Each row was made from one path, in order. Every step used is in the known rows, and no mark comes twice. Write each row's path.
(in the rows, 128 means zero)
Known rows
lupi-natadu: [134 108 129 111 127 105 141 123 155 151 128 133 153 104 162 103 142 159]
natadu-lupi: [155 153 128  87 117 126 131 133 147 119 112 130 124 103 150 124 116 103]
nenu-saze-natadu-puvab-bitugu-sova: [136 138 134  87 156 134 136 129 123  75 131 166 123 131 168 106 156 163]
lupi-natadu-saze: [137 120 143 135 124 146 135 140 138 150 135 143 152 101 154  87 131 178]
nenu-saze: [ 88 128 103 144 137 133 146 154 148 121 139 125 137 118 126 129 137 117]
saze-natadu-puvab-bitugu: [167 171 153  97 156 127 136 119 133  70 121 166 134 123 175 111 160 171]
regusa-saze-natadu-puvab-nenu-sonoz: [179 190 172 116 132 146 124 123 106  79 143 164 108 166 193  74 160 145]
bitugu-sova: [140  96 133 103 119 130 112 113  99 142 123 133 107 147 120 122 113 132]
regusa-saze-natadu-lupi: [158 147 153 127 128 150 129 119 126  98  99 182 119 107 191 106 147  88]
sonoz-bitugu-puvab-nenu: [147 142 120  60 140 140 122  99  83 147 154 149 123 171 169 114 136 110]
nenu-saze-natadu-puvab: [110 150 134 141 152 136 151 153 149 102 139 164 117 120 153  99 151 142]
regusa-saze-natadu-puvab-bitugu-sova: [177 150 180  95 140 162  99 110  63  83 119 200 123 142 190  90 150 176]
sonoz-regusa-saze-natadu-lupi: [133 130 126 122 117 176 126 114 126 129  92 165  95 126 185  99 133  75]
natadu-puvab-nenu: [149 176 141  86 111 129 107 126 112 106 181 129 123 132 154  85 119 149]
sonoz-regusa-saze: [107 122 124 148 110 188 105 127  89 158 126 141 114 147 142 107 117 114]
puvab-nenu-sonoz-bitugu-sova: [182 138 126  33 132 135 138  91  96 113  95 122 103 197 152 110 150 127]
sonoz-bitugu-puvab-nenu-saze-natadu: [107 123  99  92 166 138 158 105 118 120 149 168 117 163 186 110 175  83]
natadu-puvab-bitugu-sova: [177 157 156  56 132 137 101 124  88 104 134 151 128 139 151 111 118 190]
regusa-saze: [130 140 150 151 120 162 107 134  89 130 132 158 138 129 147 113 131 129]
bitugu-puvab-nenu-sonoz: [158 144 126  84 138 109 134 119 114 139 173 111 108 185 155 126 124 116]

Which path is each row?
[197 205 174  82 149 171 137 112  90  80 101 185 114 180 203  71 181 149]	regusa-saze-natadu-puvab-nenu-sonoz-bitugu
[157 163 159 135 138 183 130 137 108 134 100 163  86 179 168  86 139 150]	nenu-sonoz-regusa-saze-natadu-puvab
[156 157 141  70 108 106 121 123 140 129 183 132 147 108 188  58 130 180]	lupi-natadu-puvab-nenu
[175 153 138  74 170 147 149 131  99 165  91 149 117 192 150 141 140 141]	nenu-sonoz-bitugu-puvab
[149 159 145 101 128 119 126 106 129  85 164 150 108 136 174  81 145 134]	saze-natadu-puvab-nenu
[ 87 135  90 116 118 123 140 133 145  98 180 108 135 126 143 111 143  97]	puvab-nenu-saze
[110 177 117 102 120 134 125 153 131 100 195 125 131 124 151  86 129 136]	natadu-puvab-nenu-saze
[138 121 125 119 136 160 128  99  94 148 154 147  79 209 189  99 141  87]	bitugu-puvab-nenu-sonoz-regusa-saze-natadu
[127 170 128 114 164 133 152 146 153  63 135 162 143 113 174 112 170 161]	nenu-saze-natadu-puvab-bitugu
[153 161 124  84 127 139 146 111 147 110 136 117  74 185 166  84 142 130]	saze-natadu-puvab-nenu-sonoz-regusa
[172 168 150  65 138 114 131 135 143 112 138 146 174  94 191  90 146 218]	lupi-natadu-puvab-bitugu
[ 93 126  94 111 134 123 129 137 117 140 211 124 126 147 155 118 124  95]	bitugu-puvab-nenu-saze
[159 156 117  86 112 157 141 102 140  99 107 134  85 162 203  88 147  65]	puvab-nenu-sonoz-regusa-saze-natadu-lupi
[117 157 117  83 116 112 140 147 160 124 197 130 155  99 186  61 142 170]	lupi-natadu-puvab-nenu-saze
[154 164 181 151 136 165 110 133  92 110 130 197 119 129 176  82 143 153]	regusa-saze-natadu-puvab
[209 173 178  57 141 172 118  97  61  95  95 191  95 199 201  65 168 154]	regusa-saze-natadu-puvab-nenu-sonoz-bitugu-sova
